Each row was made from one small tree. Brackets hold a mark, then the marks that hang from it, in the order of their numbers. Every link used is in the known rows. Write each row's tree.
Known rows
{K258 {K533 K110} {K930 K118}}: [ -3.4 -11.5  -1.5  43.8  -5.4  24.8  -6.7  -2.2  -5.0  10.6 -12.4   3.9
  39.7 -51.8   4.9  -9.3   5.6  19.0  -2.4   0.9 -12.1]
{K110 K118 K533}: [ 28.1   2.5 -15.7 -26.1  28.1  17.3 -18.8 -25.5  16.6  18.8  -9.2   7.3
 -25.2 -59.6  -0.3 -25.5 -31.6  -5.7  -2.8  -3.8  -5.8]
{K258 K262}: [ -0.3  -0.9 -10.9 -74.9  -2.5  -7.9 -16.4  -7.2   1.3 -19.2   3.2  -7.1
 -17.2  27.6   6.4  14.0 -23.3 -23.3   8.4  17.1  -4.9]
{K533 K110 K258}: [ -5.3 -19.5  19.3   5.4 -33.7   1.6  44.9   2.5   4.6 -11.8   3.0  12.8
  -1.3  31.9 -18.4 -10.2  21.6 -23.3  -5.4 -10.7  13.2]
{K533 {K110 K118} {K258 K262 K930}}: [-42.9 -32.8   6.5  15.7  -5.0 -23.0  31.7  -7.1  -1.8   1.8  -6.4   4.0
  -1.0 -20.7  -3.6  -7.8 -10.4   9.8 -37.7 -14.1  16.2]
{K533 {K258 K262 {K930 K118}}}: [-21.2 -10.1   3.1 -24.6  28.7 -10.4   9.6  16.7 -15.8   8.1  13.2  -3.6
  -3.6  33.5  10.4  27.2   9.7   4.4  -1.8  -3.7   1.1]
{K118 {K110 {K533 {K258 K262 K930}}}}: [ -3.3  28.3   0.7  -7.7  38.7  -4.4  -8.0  -5.2  -5.6  -2.9   2.2   1.2
 -25.5  -0.5  18.6   7.0 -13.9  10.8  -4.5 -19.4   2.2]
{K930 K118 {K258 K262}}: [ 17.4  -2.7   6.7 -24.5  -8.1 -20.4 -31.7  -1.2  -0.1 -11.2   7.6  -9.5
   6.7  90.0  -2.2  24.3   3.3 -13.5   8.2  33.8  -2.6]
{K930 K118 K258}: [ 36.2   2.9  12.0  -2.0 -24.1  -4.4 -10.7  -0.2   4.3  -4.8   8.0  -2.4
  12.4  69.4  -6.7  14.2  15.1 -17.8  22.8  26.5  -8.4]
{K110 K118}: [ 15.1  -9.9 -10.5 -28.9 -18.6   6.8   5.2 -14.4   8.2   0.8  -3.4   2.0
 -11.0 -44.5 -12.0 -18.1 -24.2 -14.5   7.9  14.1  -9.9]
{K533 {K110 K118} {K258 K262}}: [-27.7 -41.0  10.9  -7.7 -27.5 -19.9  23.0  -3.5   2.0  -5.7  -6.2   6.5
 -10.8   9.5 -23.2 -18.9  -0.6  -5.2 -36.1  -1.0  20.8]
{K100 {K533 {K110 K118} {K258 K930}}}: [-17.3 -12.3   1.7  55.6 -38.3   5.2  43.3   2.3  17.6  14.7  -8.8   4.3
  33.7 -79.0 -17.9 -16.4  12.1  12.1 -10.0 -16.5  18.3]
{K533 {K258 K262}}: [-12.6  -7.5  -0.3 -59.0   1.3  -4.9  17.6   9.6  -5.9 -12.6  10.4  -1.3
 -22.2  46.4   0.3  18.3   8.8 -22.4  -2.1   2.6   7.2]
{K118 {K110 K533}}: [ 33.8  31.6  -1.2 -14.6  10.4   8.6 -23.1 -18.0   6.7 -10.0  -0.9   5.1
 -24.4  -9.6   0.9 -14.5 -20.1  -6.5  16.5  -4.8 -10.3]
{K100 {K533 K110 K258}}: [ -0.7  -7.2  10.2  22.5 -51.5  11.5  38.7  10.5  21.3  -3.1  -1.5   5.8
  23.3 -14.7 -25.7  -9.5  33.3 -12.4   5.2  -8.3  18.9]
{K100 {K533 K110 {K258 K930}}}: [-14.7  -0.7   6.0  43.7 -35.3   8.6  47.2   9.2  17.7   4.5  -2.3   3.7
  35.5 -47.2  -9.0   1.8  22.7   1.2   3.8 -19.3  17.2]
{K262 {K258 K533 {K930 {K118 K110}}}}: [ 11.8  23.6 -10.3  33.5  -4.3   2.6 -14.4  17.5 -13.7  -2.4   1.5  -8.2
  -5.4 -10.7  -0.2 -20.2   5.2   9.2  18.2   4.6 -17.5]
{K533 K258}: [  7.1  -0.5   4.4 -31.4  -8.0  11.5  38.1   9.5  -1.1  -9.9  11.8   5.9
 -15.1  24.3  -4.7   4.5  16.8 -28.5  13.3  -2.8   3.2]
{K258 K533 K930}: [ -0.9  19.1 -24.0  -2.4  10.1  38.9   4.1  -8.5  -2.7  -1.3  -9.0  -2.7
  21.4 -89.3  29.9   7.4 -14.7   1.4  15.1  -0.8 -12.6]
{K100 {K533 {K110 K118} K258}}: [ -4.9 -19.9   5.9  38.0 -53.4   6.3  38.6   5.0  21.3   7.3  -8.4   6.9
  24.8 -45.1 -35.4 -28.7  22.0  -2.4 -10.6  -6.4  21.4]
{K110 K118 {K533 {K258 K930}}}: [  2.8   4.1 -12.1   3.4  52.0  16.2  17.3 -12.5   6.4  29.5  -3.7   9.6
 -21.0 -72.2  13.0 -11.5 -15.4  10.7 -13.6 -26.7   3.1]
{K118 K110}: [ 24.2  21.2   4.4 -15.6 -33.6  -0.5  -1.5  -6.2   0.4 -25.6   3.6  -0.1
 -11.1   4.2  -8.8  -6.5 -11.5 -15.0  26.3   9.4 -12.1]

Write each row's tree
[-32.6 -30.2  18.1  12.7   2.3 -22.0  16.7  11.6 -10.0   5.2   4.9   3.4
   8.6  43.9  -2.5  12.4  14.3   8.4 -20.5  -9.9   8.7]
{K533 K110 {K258 K262 {K930 K118}}}
[  6.6  15.5 -14.8 -23.9 -12.9  10.8 -23.6 -12.4   3.3 -24.8  -9.2  -9.6
  13.4  13.2  17.2  19.3  -4.2 -15.9  -2.1  29.3   4.6]
{K930 {K258 K262 K533}}
[-12.4  -2.6 -16.3 -18.0  61.6   1.3  -3.2 -12.2   1.2  25.5  -4.5   2.7
 -27.8 -51.1  19.0  -3.3 -24.5  14.4 -27.6 -21.1   8.8]
{K110 K118 {K533 {K258 K262 K930}}}
[  1.9   5.5  15.1  24.5   1.5  -1.8  23.1  20.2 -16.5   2.7  12.3   2.5
   0.3  14.3  -1.7   8.4  18.9  10.3  15.0 -11.2  -6.8]
{K533 {K258 {K930 {K118 K110}}}}
[  9.1   1.3  -8.0   8.5 -39.1   9.3   8.4   1.8   6.5 -16.1  -7.0   1.0
  -8.9   9.5 -12.8 -35.8   6.8 -24.0   0.7   6.0  -1.1]
{K262 {K258 {K533 K110}}}
[-16.6   0.2   9.8   0.2  16.8 -20.6   1.9  18.6 -20.1  -1.2  13.1  -4.3
  -8.7  35.8   3.4  19.4   9.0  14.6   1.7  -4.3  -1.5]
{K533 {K258 K262 {K930 {K118 K110}}}}
[-25.0 -17.1  -7.4  18.1   9.5   6.5 -30.6  -1.6 -10.0   3.7 -13.9  -3.6
  30.2 -31.3  11.8   2.2  -7.2  22.8 -18.1   7.4  -5.5]
{K258 K262 {K533 K110} {K930 K118}}
[  2.4   7.3  -6.4 -53.2  48.5   7.9  -7.4  -4.9   4.1   5.2   5.3   4.2
 -35.9  23.1  11.9   7.0  -2.3 -12.7  -8.4 -11.6   8.2]
{K110 {K533 {K258 K262}}}
[-36.6 -18.1  10.3   4.5  -4.8 -16.8  33.2  -0.9  -4.0  -7.2   1.5   3.0
   2.7  20.8   7.9  14.2   1.5  -4.1 -20.2 -16.3  14.6]
{K533 K110 {K258 K262 K930}}
[ 21.4  21.2   1.9  19.1  32.4   3.1 -26.3  -4.2  -3.4  13.8   3.2   1.1
  -1.3 -17.3  11.4   0.6 -14.0  19.5  19.3  -9.0 -20.9]
{K258 {K930 {K118 {K110 K533}}}}
[ -9.8  -5.6  -6.6 -35.8  23.8 -13.8 -24.1   1.4  -9.0   5.8   7.4 -11.0
   2.7  14.3  18.0  28.2 -19.7   4.6   9.1  10.0 -16.1]
{K258 K262 {K930 K118}}
[ 15.0  16.2   3.4  17.8 -17.6  -4.1 -52.4   1.0 -10.9 -23.2  -6.6 -10.2
  17.5  46.2  -3.9   5.8  13.9  12.2   1.9  36.5  -1.5]
{K930 {K118 K110} {K258 K262 K533}}
[ 31.8  20.8  11.6   1.6  14.8 -21.6 -61.0 -11.5   0.0  -8.4   2.3  -5.1
  -8.0  79.7  -0.9   7.3  -1.7   7.9   2.2  20.6  -1.6]
{K930 {K118 {K110 K533}} {K258 K262}}
[ 47.3  25.1  16.1  27.3   1.3  -4.0 -41.6  -8.5   5.5  -2.4   2.9   1.8
  -3.1  57.3  -7.0  -2.6   7.7   4.2  16.5  13.5  -8.1]
{K930 {K118 {K110 K533}} K258}
[-16.0 -24.5  23.3  40.6 -12.7  -3.4  38.7  12.4  -5.5  11.7   6.0  10.3
  15.2  22.6  -8.3  -0.9  24.5   3.3  -6.3 -17.7   4.3]
{K533 K110 {K258 {K930 K118}}}
[ 14.0   6.8  -5.1  -6.0   1.8 -13.9   3.7  14.4  -4.6   5.1  14.9  -7.8
 -16.9  41.6  -0.9  -3.4  -1.7 -13.8  26.3   3.6 -16.9]
{K262 {K258 {K930 K118}}}
[ -7.5   7.1   1.6 -10.5  12.8 -23.4 -33.2   1.1 -15.0  -5.9   6.5 -11.6
  -0.4  11.6   8.5  19.3 -20.7  16.7   9.5   9.2 -16.2]
{K258 K262 {K930 {K118 K110}}}
[ -2.6   1.9  -1.3   4.7 -31.9   2.6 -18.2 -18.7   6.5 -28.1 -15.1  -3.5
  24.6  15.5   5.8   6.8  -2.2 -13.1 -16.3  23.2  13.5]
{K930 {K258 K262 {K533 K110}}}
[-16.0   0.3 -20.5 -14.7  31.9  14.8 -36.5   4.1 -14.0   7.5  -5.9  -9.8
  18.2 -34.8  25.8  17.6 -10.5  19.9   0.8  13.0 -14.6]
{K258 K262 K533 {K930 K118}}
[  2.7  16.5  -3.0 -11.9  44.8 -15.9 -51.2  -7.0  -9.2   8.2   3.2  -7.4
  -8.6   1.8  16.2  12.4 -25.9  24.8   2.9  -2.8 -15.1]
{K258 K262 {K930 {K118 {K110 K533}}}}
[  5.9 -12.2  -2.8  24.0 -62.0   6.3   9.9 -10.0  28.0   3.8 -14.5   2.2
  29.8 -69.3 -31.7 -28.5  -3.6  -3.9   1.4   6.2   9.5]
{K100 {K533 {K110 K118}}}
[  9.3  12.3 -16.5  10.7   6.6  11.5  -7.4  15.7  -8.2   7.1   2.3  -7.5
  -2.9  -8.3   6.8 -12.0   6.4   0.4  17.7   5.8 -17.3]
{K262 {K258 K533 {K930 K118}}}
[ -2.4   2.9  -3.8 -24.2  72.5   2.5 -15.4   5.1  -4.0  26.4   7.9   2.6
 -19.8  14.2  21.8  18.2   0.2  11.4  -9.5 -17.8   1.7]
{K110 {K533 {K258 K262 {K930 K118}}}}
[ -8.3  -3.0 -16.2  41.2 -20.8   5.0  11.4  -5.3   2.2   0.4 -13.8  -0.9
  -0.2 -55.5  -2.9 -37.6 -14.1   1.3 -12.0  -4.0  -1.4]
{K262 {K258 {K533 {K110 K118}} K930}}
[-22.5 -24.9   1.1  12.1 -43.2  -8.0  17.4   4.5  17.2  -1.3  -9.6   0.4
  15.7 -32.5 -31.5 -16.8  14.3   3.9 -22.9  -0.5  27.2]
{K100 {K533 {K110 K118} {K258 K262}}}
[ -2.4  -3.8   7.0   3.8  15.8   5.2  30.2  18.7 -10.5  13.8  14.3   3.1
   2.2  14.2   3.9  16.5  19.8  -0.9  12.8 -10.8  -7.3]
{K533 {K258 {K930 K118}}}
[ 24.7  25.8   7.2  -2.3  16.0   9.7  -1.2  -3.2   1.3  -6.6   3.8   9.4
 -30.8  12.0  -2.2 -12.0   4.3  -4.1   7.7 -15.8   0.6]
{K118 {K110 {K533 K258}}}
